Each row was made from one walk, in order. Every step used is in the known rows, and no mark comes twice. Write each row's walk.
In the rows, 128 means zero.
Known rows
F -> P -> T: [165 134 131 147 135 123 103 138  98 101 135 150 144 115  89  99 160 118
 126 141 152 125 126 114 128 136 128 139 171 117 144 170  63 109 116 121
 141 131 127 129 164 166 124 114 114  98 101 107 152 123 140 113 107 133
 109 182  83 158 107 135 159 130 135 122 123 123  75 121 114 102 135  95
 148  90 156 129 101 124  81]
T -> P -> D -> U: [143 101 116 140 137  42  98 130 112 138 124 119 127 173 174 149 126 175
 177 127 139 104 150 116 107 144 129 126 151 150 156  89 155 108 102 124
  96 115 178 119 110 149 139 144 121 172 125 153 126 145 177 141 156 163
 121  61 133  96 143 158 148  93 157 135  90 128 133 140 135  91  92 130
 103  98 136 138 145  45 154]
D -> P: [218 110 110 167 114  97 120 171  71 121 137 145 122 155 147 139 132 160
 142 164 131  92 140 115 120 163  98 154 159 139 152 174 122  85 110 131
 143 114 147 130 113 188 153 162 145 127 120 117 134 151 166  87 134 156
 161 127 103 132 116 131 158  70 147  70 114 133 136 108 127 115  86 144
 117 123 158 128 135 100  87]
U -> V: [170 123 120 156 136  49 111 161  81  97 145 132 164 187 149  81 110 138
 141 163 126 128  93 100 148 169 106 158 156 141 160 192 107  82  94 141
 103  82 139 162 153 143 160 140 177 134 124 108 173 137 106 106 103 171
 131 117  86 119 108 116 142  98 171 150 116 108 127 104 147 152  91 145
 143 145 150 135 157 134  92]
P -> T: [182 129 100 163 136  99 122 120 104  99 129 164 123 169 129 107 153 130
 128 156 144 129 144  91 149 144 124 143 191 104 147 182  64 123  91 134
 115 128 131 134 161 159 123  99 153 114 122 106 152 146 163 112 114 177
 102 166  91 150  87 125 151 132 162 125 115 121  94 135 123 121 113 112
 154 113 153 120 138 157 108]
F -> P -> D: [151 113 107 123 124  51  77 160  97 137 140 118 151  95 104 118 131 141
 161 129 125 125 119 131  95 159 129 139 150 171 132 124 119  88  96 124
 146 120 142 137  95 161 131 126 106 146 131 121 149 117 158 101 130 126
 138 163 116 121 103 135 196 115 122 130  96 111 141 119 105  90 135 109
 131  78 146 126  80  65  93]
D -> T -> P -> F: [161 107 118 146 139 120 116 106 143 135 145 143 150 183 177 134 161 162
 129 138 166  78  72 121 155 112 139 103 150  67 170 155 143 150 135 115
 145 102 111 138 176 165 118 110 141 155 124 181 166 166 174 136 164 162
 154  84 121 148 119 155 127 145 152 139 127 128 108 135 178 141 103 131
 140 132 142 112 144 191 186]
T -> U -> P: [223  79 150 160 141 130 116 145 108  52 139 137 134 163 139 131 140 127
 134 118 107 129 169 125 147 149  88 120 149 163 175 167 150  69 131 145
 115  82 128 124 141 188 130 148 122 157 152 116 148 110 154 133 126 126
 144  88 130 149 149 148 125 135 148 192 128 142 139  88 158 135  94 135
 145 120 150 100 119 125 104]
T -> P: [189 101 121 150 124  77 129 158 113  95 160 116 131 197 159 130 153 195
 157 133 108  98 106 112 144 156  87 123 162 123 162 153 124  89 113 142
 138 123 154 132 146 170 128 154 115 153 131 132 163 182 156 111 174 170
 159  84 111 151 130 133 160  94 136 146 136 102 117 128 163 103 111 161
 151 109 147  87 136 147 100]
U -> P -> D -> T: [174 114 125 144 152  87  89 136  78 138 138 160 132 110 131 148 134 102
 158 154 158  99 142 107 121 144 142 130 148 154 158 118 164 114 107 157
 140 118 155 128 142 184 136 126 140 168 164 149 138 105 186 136 132 151
 133  88 127 131 130 155 144 131 154 131  70 162 113 154  99  92 140 118
 124 141 128 140 117 132 165]
D -> T -> U: [178  92 133 203 151 183 101  98 130  90 125 139 149 165 184 151 159 106
 138 130 146 148 185 121 161 127  87 115 145  80 165 185  81 120 142 156
  99 113 114 133 179 200 122 121 142 161 124 140 158 146 190 111 136 136
 134  98 103 152 136 127 110 169 182 154 117 149 117 111 171 174  86 120
 142 114 164 137 149 143 123]
F -> P -> T -> U: [166 111 163 169 150 183  93 118 140  65 117 140 137 123 101 116 161 104
 124 123 139 150 151 130 140 123  99 127 158 109 149 169  51 102 149 125
 115 113 117 124 162 169 102 110  88 112 103 112 141 109 158 124 112 111
 111 150  92 165 132 127 139 159 141 157 130 115  98 110 142 132 127  79
 148  64 180 130 110 116  92]
T -> P -> F: [172  91 110 112 122  82 134 125 147 114 148 126 139 224 147 121 153 202
 130 125 141  97  60 130 139 130 127 111 163 107 166 157 152 118 112 104
 140  99 109 143 152 138 117 122 137 149 133 143 155 151 162 126 168 160
 166  99 146 135 114 139 147 127 137 169 129 109 147 106 159 123  93 145
 146 123 145  91 124 165 140]
T -> U -> P -> D -> V: [174  98 147 135 148 100  84 134 107 120 150 126 121 157 105 156 128  85
 175 137 140 128 135 122 122 142 138 139 148 204 166 119 144 108 129 167
 118  71 164 137  84 130 136 139 145 167 182 146 127  72 143 131 146 136
 135  52 118 121 141 166 134  94 160 178  77 123 137 122 141 114 119 145
  99 127 132 143 105  56 141]
P -> D -> U -> V: [121 119 105 147 141   4  73 130  98 145 130 139 151 171 157 106  86 118
 169 152 165 126 107 114 103 158 161 158 146 177 149 135 130 114  98 124
  72  71 169 147 116 120 164 131 175 149 124 133 142 107 129 134  91 174
  79  89 118  75 116 139 130 109 187 136  66 127 133 126 136 145  91 119
  96 138 141 183 174  30 154]
T -> F: [176 112 109 134 112  78 138 143 138 111 153 111 133 204 173 109 146 141
 138  98  94 136 138 119 162 145  82 119 172 111 155 170 108 107 102 119
 136  94 105 151 156 131 113 144 136 169 131 119 179 167 156 123 142 133
 174 119 118 147  92 124 152 145 164 156 174 102 179  95 149 161 105 135
 166 113 166  99 145 204  94]
T -> D -> P -> F: [151 104 126 119 119 106 127 126  96 146 137 159  99 174 147 130 143 167
 136 142 126 110  65 127 107 139 106 123 150 125 156 127 187 121 127  84
 159  83 102 138 142 174 110 144 140 123 154 146 109 120 181 115 168 122
 150 105 142 111 114 150 135 124 145 139 123 109 167 109 144 121  97 116
 119 123 144 124 160 114 167]
T -> D -> U -> V: [112 112 145 160 138  44  96 121  92 113 128 147 149 188 193  91  98 138
 154 142 118 136 107 113 126 165  93 149 140 147 161 132 165 109 119 114
  86  68 138 143 184 156 133 163 153 136 123 153 152 119 128 136 118 140
  90  64 108  86 148 136  94 125 175 170 105 111 107 116 166 164  87 130
 105 147 129 164 211  65 139]
F -> P -> T -> D: [131 126 160 127 144 124  89 119  93 116 136 153 115 111 117  98 156 122
 134 137 115 138 119 123 126 142  89 131 166 118 144 130 110 106 123 113
 147 121 133 126 174 185  89 123  82 111 138 133 158 109 164 124 143 127
 104 145 113 155 119 142 145 140 122 165 136  94  81 128 106  96 148  83
 154  75 145 126 121 132  86]

Which walk is each row?
[172 128 159 149 126 113 153 141 138  91 124 152 117 159 158 114 147  92
 110 123 141 113 186 126 160 117 118 128 162 137 172 146 162 127 130 110
 124  64 112 121 193 148 122 144 124 125 117 124 150 113 140 188 110 142
 102 100 108 145 135 149 108 163 154 163 155 146 109 120 145 117 103  92
 141 129 146 159 169 176 147]  D -> U -> P -> T -> F
[130 132 136 166 140 108 124  84 114 115 107 164 113 162 172 110 139 107
 137 134 133 150 192 103 136 135 102 139 163  96 151 123 122 144 114 106
  96 105 125 111 190 176  98 123 124 122 112 147 124 138 174 138 140 151
  63 104 127 109 132 159  93 151 178 149 114 131 105 141 137 140 111  97
 120 103 133 162 199 100 149]  P -> T -> D -> U
[152 117  89 157 137  75  93 108  99 156 125 144 146 131 154 146 138 111
 164 158 166 118 146 102 121 141 131 122 161 132 144 143 104 134  85 148
 118 128 137 133 128 169 131 105 155 160 140 152 132 145 194 109 142 168
 122 127 120 114 105 147 155 135 187 115  75 149 123 147 112 122 121 122
 134 129 140 143 134 115 160]  P -> D -> T
[173 131 115 111 142  31  90 154  84 152 163 143 132 146 102 134 107 106
 176 160 139 101 107 112 110 155 165 152 155 210 162 123 147 106  94 161
 146  84 168 147  83 139 154 141 168 159 176 134 134 107 127 114 145 161
 144  64 109 122 112 179 156  63 152 145  72 123 111 127 120  83 129 151
  94 154 119 151 101  69 140]  U -> P -> D -> V
[149  92 115 179 155 148  69  71 135 123 108 134 133 152 153 158 150  86
 171 128 157 158 171 112 130 126 119 117 150 101 166 134  84 132 121 158
  94 116 144 127 138 184 115 119 137 178 142 158 128 127 208 130 142 137
 114  95 121 121 131 145 132 144 188 151  86 149 119 134 132 151 113 116
 138 103 153 141 135  98 159]  P -> D -> T -> U
[164 114 144 125 101  98 115 174 150 113 166  92 139 137 142 103 154 137
 127  86  95 125 111 149 147 141  66 117 151 126 153 168 119  90 122 115
 167  96  92 144 145 137 120 148  97 149 120 122 177 142 135 123 136 100
 191 138 102 165 114 111 163 131 123 154 187  89 180  84 156 134 120 122
 161  85 174 107 110 166  69]  T -> F -> P
[107 122 171 147 138 116  98 113 112 113 109 159 119 105 150 112 143 114
 133 123 131 131 158 120 110 132 106 133 151 109 146 107 123 127 145 101
 131 111 128 110 187 174 101 125  84  93  92 156 140 102 166 138 123 118
  79 114 117 130 141 154 115 147 134 148 118 117  78 133 128 114 133  83
 121  83 142 156 162  60 127]  F -> P -> T -> D -> U
[211 135 125 145 140 108 137 157  75  85 144 179 114 147 109 116 137 116
 122 164 151 107 153  92 146 145 131 145 178 145 156 163 114 101 107 138
 143 103 133 116 168 182 123 126 128 108 146 110 147 109 147 138 111 166
 107 138 105 142 113 143 151 124 143 152 107 143  81 133 116  93 120 112
 142 130 146 114 123 171 116]  U -> P -> T
[152 131 111 142 126 105 143 122 134 110 131 137 120 194 142 105 163 109
 128 129 129 132 139 116 175 129  96 125 199  95 163 169  85 143 109 121
 134  93 109 140 177 132 108 121 131 136 140 119 176 157 156 138 126 149
 128 133 100 159  84 124 138 156 173 143 165 104 133 118 135 143 118 112
 166 102 175 116 152 216 117]  P -> T -> F
[ 90 145 165 169 160  89  97  92  99 116 104 180 133 176 165  84 119  98
 137 160 151 132 121 103 140 146 126 142 163 126 158 132 130 145 127 111
  68  75 150 139 200 154 119 146 151 120 113 153 146 112 139 156  96 161
  52  86  93  93 138 146  84 137 191 168 109 113  83 151 142 156 114  97
 120 134 129 178 230  82 168]  P -> T -> D -> U -> V
[130 119 138 140 137 104  67 125  96 157 133 135 161  79 126 140 142  98
 157 137 153 121 126 124 105 138 139 133 143 133 146 133 100 112 114 142
 145 131 147 128 123 181 131 116 117 144 118 147 142 115 177 118 129 122
 136 127 105 131 118 136 161 134 141 111  74 140 103 134 103 108 141 114
 129  93 152 150  97  82 117]  F -> P -> D -> T
[ 81 123 163 119 128  18  60 153 150 143 119 110 172 134 150  98  96 104
 137 102 141 121  75 163 113 133 141 132 132 177 162 132 168 104 131 102
 124  55 142 144 127  88 143 154 122 139 101 148 152  83  96 160  93  96
 111  90  89 100 135 133 132 121 147 152 132 102 163 112 136 128 121 101
 118 110 158 173 156  50 145]  T -> F -> P -> D -> U -> V
[167 125 149 127 152 110 127 120  67 104 140 175  87 148 129 102 146 108
 137 161 117 121 134 102 145 150  99 139 176 153 166 110 165 106 109 135
 142  99 138 122 182 206  91 136 108 117 187 140 149  92 169 146 148 154
  97 107 128 142 125 150 132 145 145 199 116 121 100 147 105  88 144 104
 148 125 133 113 148 175 141]  U -> P -> T -> D
[201 100  97 136 119  92 129 149 100 127 138 153 138 177 120 133 137 169
 122 149 155  90  81 128 115 132 141 133 154 130 149 189 136 113 127 104
 154  92 109 144 116 154 136 131 160 124 128 120 127 139 167 103 135 148
 156 131 142 119  89 138 154 111 150  97 111 128 153  95 150 137  87 130
 117 136 155 132 133 124 148]  D -> P -> F
[118 128 130  95 122  54  81 160 154 176 151  92 145 134 112 119 136  97
 167 110 119 120  65 144 121 132 127 134 158 168 148 115 110 120 122 136
 170  83 141 159  95  89 124 138 128 162 138 144 158 115 127 124 152 112
 166  98  95 153 107 157 169  94 142 127 135  79 160  97 140 116 147 136
 120 103 159 157  99  97 100]  T -> F -> P -> D -> V
[141 110 136 143 125  40  78 145 113 134 128 122 150 110 130 129 120 136
 153 102 140 123 159 138  73 144 140 132 132 164 145 125 125 100 108 116
 115 116 133 119  99 152 141 126 119 134  91 132 126 114 155 116 118 123
 114 117 131 104 120 137 167 121 142 116  81 136 133 117 112 106 109 103
 100  75 144 164 111  10 117]  F -> P -> D -> U
[191  82 136 132 136 129 125 111 140  65 135 144 142 195 122 125 143 136
 123 103 149 124 118 143 141 120 131 112 134 151 174 170 157 103 145 114
 125  66  83 140 149 157 111 110 142 138 159 140 138  80 157 139 135 115
 159 103 161 139 124 147 127 179 146 224 126 144 156  87 170 143  96 118
 139 136 151 101 122 160 159]  T -> U -> P -> F
[169 111 121 178 153 158 114  90 138  67 110 151 109 187 132 130 159 102
 137 146 155 159 174 107 152 128 105 128 179 102 159 182  41 125 116 132
  87 101 121 131 166 174 100 102 132 140 128 112 143 124 170 123 117 160
  97 143 111 144 117 135 126 159 170 166 131 126 129 117 142 152 104  98
 158  86 178 121 143 138 116]  P -> T -> U
[124 104 120  99 111  55  90 152 137 154 133 100 141 125 129 119 143 127
 154  86 104 132  98 153 113 137 103 121 153 166 144 124 134 105 106 118
 150  87 123 136 120 109 110 141  90 156 134 121 163 119 159 128 143 103
 167 128 125 147 102 133 190 122 128 155 150  99 193 116 108 105 146 115
 144  79 169 116  97 127  99]  T -> F -> P -> D
[132 131 120 143 144 106 125  92  90 114 123 167  95 167 150 106 153 121
 151 152 121 146 149  97 140 149  88 136 185 108 152 131  98 136  93 124
 121 117 140 129 178 184  90 127 116 121 151 139 147 130 180 123 149 155
  90 126 124 140 103 141 135 139 168 167 130 111 104 144 113 113 136 104
 146 105 142 121 164 159 120]  P -> T -> D
[183 126 147 121 129 120 147 139 111  88 142 153 109 163 126 108 163  98
 117 138 125 114 142 122 178 128 116 135 189 131 168 159 149 115 120 128
 147  82 116 129 179 146 108 144 119 130 152 117 163 114 141 162 127 141
 123 117 112 164 112 147 139 155 147 182 163 114 123 122 125 103 133 107
 172 120 155 111 138 224 137]  U -> P -> T -> F
[151 109 158 148 122 145 101 141 145 130 151 120 167  99 172 135 171 106
 121  90 124 111 124 142 149 119  75  98 144  83 166 165 110 115 146 140
 170 103  96 146 184 154 115 132  95 142 107 153 188 142 158 136 142 100
 170 119  89 178 119 125 131 158 142 126 168 112 134 108 156 150 123 111
 169 103 167 130 124 204  99]  D -> T -> F -> P
